Each row was made from one small tree. The marks that hang from a mark follow it in brackets, in alphabetical order. Every link used is in the known rows. Write each row's tree.
Known rows
gedap(sagu(gumis kupom)): [ -1  40  -7   6   2 -53  19  32 -25  27  17 -76 -38  -8  35  -4  67  11
  28  29 -28]
tibur(gedap gumis(kupom sagu) zaravar): [  0  47 -18 -17  62 -29   2  36  12 -12  56 -51 -22  -1   3   6  57  35
  -1 -10 -48]
gumis(gedap kupom(sagu) zaravar(tibur)): [ 29  11 -20 -14  40 -34  73  23  -3 -19  -4 -45  -4  12 -10 -15  56  16
  18  20 -16]
gedap(sagu(gumis(kupom))): [ -6  28   0 -32  19 -40  23  44  -7  10  22 -61 -21   6  22   3  64  -2
  28  23 -34]
sagu(gumis(kupom)): [  5  27 -10   2  13 -44  21  52  -5   5  24 -52 -17   8  27  -2  40  -4
  34  10 -32]
gumis(kupom sagu zaravar(tibur(gedap))): [ 22  20  -5 -56  48 -21  40  35  24 -29  13 -62 -29  24  -8 -17  53  26
  -6  -5 -25]
gumis(gedap sagu(kupom)): [  6  28 -13  11   8 -71  22  12 -23   3   3 -72 -17 -18  18  -7  53  29
  44  17 -15]
tibur(gumis): [  3  46 -31  12  13 -38   9  11  -5  16  28 -33   1 -11  17 -21  24   5
  30   9 -29]
sagu(kupom): [  6  40 -20  38 -11 -40  25  33 -17  14   4 -49 -35  -8  16 -24  30   5
  21  13 -23]
tibur(gedap gumis(kupom zaravar)): [ 22  33 -14 -30  66 -11  26  46  20  -6  33 -62 -15   6   7  -7  17   6
 -19   0 -33]
gedap(sagu(gumis(kupom tibur(zaravar)))): [ -3  20 -15 -44  12 -18  35  32  -7  -8  25 -57   4  22   9  12  70  16
  44  29 -31]
gumis(gedap kupom(sagu)): [  5  25 -17  10  38 -51  49  28 -14   4  11 -34  -9 -12   6  -7  48   6
  26  23 -28]
tibur(gedap(sagu(kupom)) gumis(zaravar)): [ 16  46 -11 -27  56 -19  25  25   0  15  27 -88 -35 -10  14  -8  44  22
 -25  20 -28]
gumis(gedap(sagu(kupom)) tibur zaravar): [ 20   6 -15 -48   9 -26  62   2 -16  -3 -18 -89  10   4   1  -7  44  20
  37  46   0]
sagu(gumis(tibur) kupom): [ 15  23 -28  19  -5 -46  32  26 -19  14  12 -72 -13   8  37 -13  37  10
  48  25 -14]
gumis(kupom tibur(gedap) zaravar): [ 22  11 -14 -56  41   2  54  39  20 -16   8 -59  -2  23  -4 -13  12   5
   1  15 -20]
kupom(sagu(gumis(gedap tibur(zaravar)))): [  8  23 -37  10  19 -58  41  -2 -30  10  28 -39  27  -7  26  10  63  39
  66  39 -29]
gedap(sagu(gumis(zaravar) kupom)): [ 12  32  -6 -12   5 -44  32  34 -17  16   7 -89 -44  -1  30   6  60  12
  13  33 -15]
zaravar(tibur): [  8  32 -23   1 -12 -28  30  11  -3  -1   5 -21   4   9  -1 -41  39  11
  40   6 -29]
zaravar(tibur(gedap)): [  9  37 -14 -17  22 -19  25  16   5   4  21 -28   3   4   2 -43  37  21
  18   4 -45]

Which tree is each row?
[ 10  18 -28  -2   0 -51  34   1 -22 -14   7 -68   6  -2   4   0  59  47
  61  21 -13]	gumis(gedap sagu(kupom) tibur(zaravar))
[ 19  18 -17  -7  40 -43  62  31  -6  -7   0 -47 -14  -3   2   2  41   8
  12  27 -16]	gumis(gedap kupom(sagu) zaravar)
[ 27  11 -16 -29   3 -30  49   2  -6 -14  -9 -47  29   6  -5 -25  32  23
  47  19 -17]	gumis(gedap zaravar(tibur))
[  4  56 -29  20  75 -23  24  39   3   5  60 -29 -29  -9   5   0  54  25
 -21   2 -52]	tibur(gedap gumis(kupom(sagu)) zaravar)
[ 17  29 -20 -13  34 -36  31  -1 -20   2  13 -76  11  -6   4 -26  72  28
  37  22 -25]	zaravar(tibur(gumis(gedap(sagu(kupom)))))
[ -3  18   2 -47  24 -33  38  26 -10  -2   4 -55  11  -4  -3  -4  55   4
  37  28 -31]	gumis(gedap(sagu) kupom)
[  7  35 -15  -4  33 -46  21   8 -25  17  18 -80   1 -23  16  -9  57  20
  31  29 -25]	tibur(gumis(gedap(sagu(kupom))))
[-15  51  -4 -36  20 -15  16  16  -5  14  33 -31  -8 -11  -2  -5  56  32
   9  21 -55]	tibur(gedap(sagu) zaravar)
[  8  52 -21  13  53 -51   0  22  -2  13  42 -76 -42 -17  27 -13  48  32
  -4   0 -31]	tibur(gedap gumis(sagu(kupom)))
[  9  31 -21 -13  28 -40  27  15  -2   3  16 -72 -28   2  17 -19  44  31
  16  14 -20]	gumis(sagu(kupom) tibur(gedap))
[ 29  16 -27   2  -2 -37  44  29 -12   5   0 -86 -18  15  32  -4  30  12
  34  28  -2]	sagu(gumis(tibur zaravar) kupom)
[ -1  20 -27 -25   3 -26  35  23   5 -27  14 -39  -7  21  -8   1  54  24
  40   7 -19]	gumis(kupom sagu tibur(zaravar))
[ 31  14 -15 -13   9 -52  45   7 -11 -20 -12 -83 -13   5   2 -16  60  40
  37  14  -3]	gumis(gedap sagu(kupom) zaravar(tibur))
[  0  44   2 -11  36 -44  14  37 -18  31  33 -84 -38 -12  37  -5  64  20
   5  27 -44]	tibur(gedap(sagu(gumis kupom)))
[  0  38 -29  -4  23 -58   1  -7 -14  -5  36 -47  21 -20  10   8  57  46
  54  10 -31]	tibur(gumis(gedap sagu) zaravar)
[  8  35  -8 -53  70  -3  27  27  16  -6  39 -56  -4  13  -7 -27  64  14
  -5   5 -48]	zaravar(tibur(gedap(sagu) gumis(kupom)))
[ 16  -5  -8 -86  27 -13  65  14   1 -20 -15 -74  28  18 -12  -1  41   7
  38  40  -6]	gumis(gedap(sagu) kupom tibur zaravar)
[ 16  24 -10 -53  31  -7  51  19   1   5   2 -83 -22   8   3 -15  40  21
  -5  34 -15]	gumis(tibur(gedap(sagu(kupom))) zaravar)
[ 31  18  -2 -40  48 -18  41  52  13 -14  26 -70 -15  25  14 -12  43  16
   5   4 -36]	sagu(gumis(kupom zaravar(tibur(gedap))))
[ 14  26 -29 -19  30 -57  15 -16  -6 -11  22 -54  29  -6   7 -21  61  37
  58   6 -23]	zaravar(tibur(gumis(gedap sagu)))
